Each row was made from one path, in order. Every step used is in the known rows, and no mark comes twice. Write each row's path.
Known rows
E, Z, Y: [-53 -23 -12 -33  17 -46 -24   2  23   0   6 -16 -11   0  22  41  56   0
 -19  23  -2]
N, Y, S, W: [-48  -5   6 -23  19  37 -39   7  35 -33 -47 -60  12 -16  -4 -17  -3  31
 -31 -12  18]
S, W, D, E: [  5  20  11 -18  53 -34 -29 -43 -36 -11 -18 -22 -10 -82  -7  19  43  -6
  19  10  30]
D, W, S: [ 43  -5  18  16  13  12 -58  14 -12 -87 -27 -39  11  16  33  24  51  23
 -15   9  14]
N, Y, S: [-18  -6 -31  11 -13  24 -55  21  43 -41 -35 -55 -18  29 -21 -14 -24  30
 -24  -4  -3]
N, Y: [-16  -4   3 -10  27  25 -18  29  11 -20 -32 -50 -22   2  12  -7 -22  32
  -7   2  35]
Y, N: [ 15 -15  25   4  29 -33  -4  11 -18  49  -1  -4  16  16 -26  34  11  24
  39   1 -32]
Z, Y, S, W, D, E: [ -9   7  -5 -19  45 -47 -59 -36 -24 -20 -25 -25 -14 -71 -10  28  56  -4
   8  11  17]
Y, Z: [ 19 -38  27 -36   0 -24  36 -11 -21   3 -18  -9   4 -12 -13  -6 -15  40
   4 -50   7]
D, W, S, E, Z, Y: [-17 -16  -6 -25  20 -35 -51   6  19 -32  -6 -38 -35  13  28  49  97 -15
 -32  38 -12]
D, E: [ 14  -5   7  15  26 -13 -17 -53 -27  -2 -14 -12 -42 -49  -4  25  19  -3
  14 -10  29]
Z, Y, S, W: [-57 -17  -1 -28  10   4 -52   3  30 -22 -35 -30  16 -15   0   3  30  16
 -34  -9  -6]
S, E, Z: [  2  24   0 -11  11   2  25 -28  28  -5  20 -48 -27   2  -8   4  45 -32
 -21  36 -15]
N, Y, Z, E: [-16 -27  26 -18   7  -2  25   6   0   5 -27  13  11 -11 -11  -1 -38  69
  16 -46 -12]
D, W, N, Y: [  5  23   9 -20  54  -6 -22  43  -4 -40 -45 -83 -26   7   2   6   5  12
   9  13  54]
Y, S, E, Z: [  0  22 -16  -1  -5   5   4 -28  44 -18  14 -58 -29  15 -22  -1  41 -28
 -30  33 -29]
E, Z, Y, S, W, N: [-40  26  -2 -26  57 -41 -18   8   1 -22 -24 -66  40 -10 -20   9  41 -18
 -18   8  -8]
S, E, Z, Y: [-35 -16 -13 -30  16 -40 -29   1  22   1   6 -21 -33   8  16  39  76 -22
 -29  33 -22]
S, E: [ 39  18  -3   8  -2  13 -10  -3  -4   2  -1 -13 -47  15 -11  -6  41 -48
 -19  21 -39]
D, E, Z, Y, S: [-40 -21 -38   0 -11 -30 -64 -16  43 -29 -13 -36 -25  10 -16  28  37   7
 -28   8 -19]
N, Y, S, E: [ 26  13 -25  16 -10  29 -49  11  25 -27 -26 -51 -59  35 -27 -17  24 -27
 -36  19 -42]

Which path is each row?
[-66 -14  -1 -35  14   1 -42  -6  41 -24 -28 -44  17 -18   0   7  36  16
 -37  -2  -1]
E, Z, Y, S, W
[-20  33   2 -13  50 -24 -13  10 -10 -22 -29 -56  44  -9 -27  -7  21 -19
 -10  -1  -9]
Y, S, W, N
[-14   8   7  -6  31 -15  20 -63  11  -9  12 -48 -25 -43  -3  27  29  -1
   2  14  34]
D, E, Z
[ 23  21   8  -4  17   7  -4 -22  22 -48   8 -67 -23   9   9  15  69 -21
 -28  41  -8]
D, W, S, E, Z
[ 39  26 -20  10   1  15 -52  19  20 -42 -34 -70 -66  38 -31  -8  41 -36
 -25  24 -27]
D, W, N, Y, S, E
[-14  35   5 -46  38 -32 -18  13 -14 -11  -6 -15  47 -47  -3  -9  34  -5
   9  29   0]
S, W, D
[ 16   0 -33  10 -20  -3 -62   8  22 -16 -14 -21 -55  37 -22   4  56 -42
 -39  21 -65]
Z, Y, S, E
[-44 -19 -41  -4 -20 -25 -59   1  51 -28  -8 -31 -10  27 -16  19  30   8
 -32  10 -30]
E, Z, Y, S
[-12 -15  26 -19  23 -16  28  11 -11   4 -29   2  20  -9 -18   0 -32  59
  20 -43 -15]
W, N, Y, Z, E
[-36  -9 -43  -8  -4 -45 -71 -10  37 -32 -10 -35 -14   3 -21  26  45   4
 -21  19 -25]
W, D, E, Z, Y, S
[-12 -37  17 -10  35 -61 -37  27 -17  52  -9   4   6  19 -11  59  44  23
  29   7 -40]
Z, Y, N
[-22  32  -9 -41  32 -20 -45  23   7 -32 -22 -42  40 -33 -14 -17  23  10
  -3  26  -1]
N, Y, S, W, D
[ -3  17   1 -14  52 -24 -50 -34 -21 -27 -33 -47 -17 -72 -14  13  33   8
  11   9  33]
N, Y, S, W, D, E
[ -8 -25  25 -13  -7 -14  34  -8  -5  15 -12  36  21 -12 -17   2 -27  54
  20 -47 -28]
Y, Z, E
[-32  22  -3 -21  53 -38 -29  17 -11 -19 -33 -51  39  -7 -19   6  36 -20
 -15   1 -13]
Z, Y, S, W, N
[-10 -25  16 -16  39 -61 -25  12  -3  48   1 -19  -8  21 -15  61  66   8
  19  23 -48]
S, E, Z, Y, N
[ -3  32 -16  -6  20   0   0 -13  39 -28   1 -85 -27  18 -25  -2  38 -28
 -28  36 -20]
W, N, Y, S, E, Z
